Each row comes from the steps of one walk. Every step used is in the known rows, and no mark comes twice. Write the walk behind each row, first mark first.
Known rows
kitese, mufoz, dapo: 28 9 5 18 -5 2 -2 -9 9 -27 13 0 15 -22 -3 -10 26 1 -18 10 -19 58 -11 -16 13 19 8 0 2 54 -58
dafan, dapo, foleva: 37 1 12 -19 -8 9 13 -3 -10 -4 6 23 15 -2 1 -6 -20 -2 -26 12 11 -23 -24 -35 -6 -5 -10 15 -1 -6 14
zalap, zaro, foleva, dapo: -32 14 12 -2 -5 -6 -32 34 -6 37 2 13 14 13 -16 1 19 4 33 2 -8 -17 5 -7 -13 -4 -22 17 -9 -25 15
vesug, mitu: -22 -14 -1 20 -2 -31 -28 0 -9 50 8 11 5 -1 3 10 30 -5 20 37 -21 -15 8 11 -8 -6 -17 7 14 -1 16
vesug, mitu, gosu: -21 -7 -3 36 0 -43 -46 32 -12 53 6 1 -16 -7 11 4 64 0 41 35 -48 -21 6 15 -10 4 -10 0 10 -13 20
kitese, mufoz, dapo, foleva, zaro: 21 -1 10 0 -5 -6 0 16 11 -17 11 0 12 -21 -1 -3 -14 7 -20 -9 -26 42 -18 -21 -11 26 27 -7 5 50 -55
bogos, papip, mitu, kitese, mufoz, dapo, zalap, zaro, foleva: -11 -4 -2 1 9 0 17 15 6 -11 -19 -24 -7 -5 2 25 -21 3 0 -11 19 21 13 27 -11 -1 3 -14 4 0 4
gosu, mitu, papip, dafan: -23 3 -6 -22 -4 19 -9 -17 -5 52 1 4 -19 3 10 -9 18 1 40 35 9 -19 35 26 -9 -18 -16 -3 0 8 36
vesug, mitu, kitese, mufoz, dapo: -7 13 -10 24 10 -29 -25 22 17 38 -7 -5 15 -33 10 4 31 -1 13 67 -41 32 19 16 -19 5 4 -5 21 34 2
papip, dafan, dapo, luro: 51 26 2 -5 -7 26 11 -11 2 -25 11 26 1 -6 -14 -33 -45 -5 7 -32 15 18 -2 -27 18 -3 -4 -9 -22 21 6
papip, mitu, kitese, mufoz: 18 -17 -8 8 -10 15 -15 29 7 -15 -5 -5 1 10 18 11 -12 -4 5 -13 -10 29 8 31 15 32 16 -10 -6 15 11
papip, bogos, dapo: 10 5 -3 16 -1 17 15 -22 3 -28 5 -5 0 25 3 -2 -14 -4 -9 -57 23 -12 -18 -26 21 1 15 6 3 -14 -45
mufoz, dapo, bogos: 6 -3 -4 5 -3 1 27 -44 -6 13 8 -3 11 -14 -10 -17 -5 -1 -22 26 11 -6 -17 -23 15 1 4 5 10 -13 -34
mitu, kitese, mufoz: 18 6 -11 1 -1 -10 -30 25 14 -47 -1 4 17 -15 -7 4 14 -1 3 14 -32 48 8 17 9 16 35 -8 -10 24 -6
dafan, dapo, mufoz: 37 -3 8 -19 -7 4 7 -11 3 -28 3 12 15 -6 -6 -15 19 -3 -46 28 14 4 -23 -19 13 1 -13 12 -19 10 -13
zaro, foleva: -9 -7 7 -4 10 -9 -23 -12 -16 -14 2 11 0 20 -11 4 1 -6 13 -9 -18 -8 8 2 -7 -4 -10 24 10 -8 24
gosu, mitu, papip, bogos: -34 -1 -3 -21 7 9 -1 -11 -5 36 2 2 -13 15 23 -4 8 -4 25 19 12 -42 24 19 -2 -15 -14 1 5 -14 13
dapo, zalap: -12 -37 -2 8 -4 2 2 -14 -10 -22 11 30 3 -19 -23 9 -16 -3 -30 -55 -10 -11 -10 4 18 -9 1 -2 -16 -5 26
bogos, papip, mitu, kitese: 0 -16 -17 1 -6 -5 5 -6 -15 -23 -4 -21 -5 20 8 26 -5 -1 16 11 36 -13 7 29 5 -4 3 -11 1 -21 14
dafan, dapo: 29 18 1 0 -14 5 3 -27 -9 1 13 22 25 -3 -2 -10 22 -4 -21 27 15 -5 -22 -28 10 -4 -26 18 -7 5 2
vesug, mitu, kitese, mufoz, dapo, zalap, zaro, foleva: -32 12 1 17 20 -29 -24 41 24 54 -20 2 9 -41 -2 10 8 1 12 37 -49 33 27 24 -30 0 1 -4 17 22 23
gosu, mitu, papip, dafan, dapo, zalap, zaro, foleva: -34 19 7 -34 6 26 1 -2 5 73 -14 14 -17 -10 5 -11 0 2 26 17 6 -20 36 20 -24 -25 -32 3 -4 0 58
gosu, mitu, kitese, mufoz, dapo: -14 18 -5 -11 3 6 -17 19 9 52 -4 -4 15 -40 18 5 21 0 15 64 -32 25 22 15 -29 11 7 1 11 43 -31
gosu, mitu: -31 -7 4 -13 -9 6 -19 -3 -17 62 10 12 7 -9 12 11 19 -4 21 34 -13 -23 11 10 -19 0 -13 14 2 6 -18
dapo, mufoz, kitese: 8 -45 -9 -15 -6 -14 2 12 2 -60 4 -8 8 -8 -17 8 19 1 -29 10 -12 9 2 6 16 8 41 8 -30 -1 -35
dafan, dapo, bogos, papip, mitu: 22 7 0 -15 -8 8 40 -31 -9 -17 -4 -10 4 16 11 -1 -18 -5 -39 8 39 -28 -30 -16 10 1 -17 3 -6 -35 4
vesug, mitu, papip, bogos, dapo: -24 0 -12 16 10 -22 -3 -16 6 39 -2 -12 -15 20 18 -6 23 -1 17 17 7 -31 16 8 3 -27 -18 -5 22 -21 35

Which walk is each row?
31 16 4 4 3 13 27 -17 17 -58 -5 -19 -5 -14 -9 -12 -5 2 -25 -7 0 55 -11 -11 12 17 26 -15 -4 33 -59
kitese, mufoz, dapo, bogos, papip, dafan
5 -10 -9 -6 -3 -9 16 16 1 -16 -6 -31 -3 4 15 25 -33 7 2 2 20 7 -2 15 -20 12 21 -22 10 9 -13
bogos, papip, mitu, kitese, mufoz, dapo, foleva, zaro
-22 1 -5 -6 14 3 15 -18 11 -10 -8 -5 -19 27 -7 -10 -15 3 3 -54 26 -22 13 1 19 -32 -3 -4 1 -40 36
mitu, papip, bogos, dapo, zalap, zaro, foleva
-27 1 17 -7 -4 -15 -33 17 -6 28 1 20 13 15 -25 7 9 -1 37 1 -7 5 12 6 -3 0 -4 21 -9 -28 -6
zalap, zaro, foleva
-26 -7 1 5 15 7 -10 12 -12 -5 0 10 -3 1 -6 1 -6 2 -14 -45 -24 -39 -3 -9 -19 -15 -32 12 3 -7 72
zaro, foleva, dapo, zalap
23 13 -1 -4 -7 0 28 -9 -10 -14 -6 -16 -9 14 15 -6 3 -3 -25 6 21 -32 -31 -13 9 6 -10 -2 -9 -41 8
dafan, dapo, bogos, papip, mitu, gosu
-15 8 1 4 10 2 -22 10 -15 3 4 2 2 17 0 -3 13 1 8 -9 -20 -35 0 -13 -20 -9 -33 18 9 -6 52
zaro, foleva, dapo
22 -1 4 7 -1 7 29 -11 9 -35 -3 -27 -3 -4 10 -2 -9 1 -31 -8 2 41 -17 -5 15 24 15 -13 3 21 -55
kitese, mufoz, dapo, bogos, papip, mitu
-15 5 -7 11 8 -38 -25 43 19 51 -8 -5 13 -32 12 10 -2 5 12 51 -46 18 12 12 -39 12 19 -12 23 31 5
vesug, mitu, kitese, mufoz, dapo, foleva, zaro
17 -9 6 3 4 22 24 -2 2 -33 -1 -4 -8 27 6 0 -51 -2 -13 -69 22 -27 -20 -32 9 -2 28 3 7 -24 -37
papip, bogos, dapo, foleva
2 -5 1 0 0 10 16 4 6 -17 3 -5 -3 28 5 4 -55 2 -12 -74 17 -29 -26 -32 -3 6 34 -1 7 -18 -41
papip, bogos, dapo, foleva, zaro
9 -28 -2 26 -18 5 -22 28 -19 17 8 -5 -24 22 20 3 23 -1 28 -26 -8 -19 -6 20 20 29 -4 -4 -7 -19 15
papip, mitu, gosu
1 -8 -12 -4 7 -3 5 -28 0 -44 7 4 -14 37 -1 -16 4 -4 9 -13 33 -28 11 9 38 -18 0 -8 -5 -30 33
mitu, papip, bogos
15 -15 -5 1 -9 10 -1 38 13 13 -5 -11 5 -2 21 9 -42 4 -2 -10 -8 21 0 15 -10 37 26 -15 7 24 0
papip, mitu, kitese, mufoz, dapo, foleva, zaro
21 -16 5 2 -2 5 20 -18 -12 16 10 8 9 -17 -7 -7 -20 3 -8 25 11 -12 -10 -29 -5 -7 3 7 18 8 -21
mufoz, dapo, foleva
-38 15 11 -12 3 -14 -11 27 -6 18 -7 -5 5 21 -16 6 3 5 23 1 5 -29 -1 -4 -14 -10 -11 8 -10 -52 10
zalap, zaro, foleva, dapo, bogos, papip
2 6 16 11 7 4 1 11 18 -12 -2 9 9 -34 -16 -3 -1 3 -24 -28 -29 59 -2 -7 1 12 5 1 -3 42 -37
kitese, mufoz, dapo, zalap, zaro, foleva
-32 6 -7 -17 3 12 6 -21 -1 52 0 -11 -13 13 26 -5 13 0 20 14 16 -38 19 7 -7 -22 -14 1 11 -12 0
gosu, mitu, papip, bogos, dapo
21 8 3 4 3 -5 22 -17 10 -50 1 -20 5 -15 -3 -5 6 2 -33 5 -6 44 -19 -13 12 14 21 -10 1 22 -63
kitese, mufoz, dapo, bogos, papip
24 6 6 7 -1 2 13 -11 14 -35 4 -8 10 -18 -4 -15 3 0 -34 1 -20 49 -18 -17 17 23 22 -5 -1 28 -59
kitese, mufoz, dapo, bogos
2 -19 -8 18 -9 -12 -3 8 -26 -16 3 -25 -26 25 14 20 26 1 26 -10 22 -23 -5 22 9 4 -3 -11 -3 -27 1
bogos, papip, mitu, gosu
5 23 5 -10 4 15 21 -16 -1 -30 -14 5 -11 1 -24 6 -14 2 1 -22 37 4 4 0 -9 -23 -11 -2 -13 -4 19
bogos, papip, dafan, dapo, zalap, zaro, foleva
29 24 -6 -2 -6 13 21 -35 -9 -46 -1 -3 -5 7 -13 1 7 1 2 9 47 2 -5 -9 3 -17 -8 -4 -11 8 2
bogos, papip, dafan, dapo
4 19 -3 -18 3 18 8 -22 10 -1 -10 18 -16 6 -20 -25 -2 4 11 -10 27 0 23 9 12 -30 -22 -5 -15 -9 84
mitu, papip, dafan, dapo, zalap, zaro, foleva
-36 -22 13 -4 2 -4 -11 13 -2 9 -2 32 3 -12 -33 12 -23 0 -5 -57 -15 -4 4 11 3 -9 -2 8 -17 -24 26
dapo, zalap, zaro, foleva
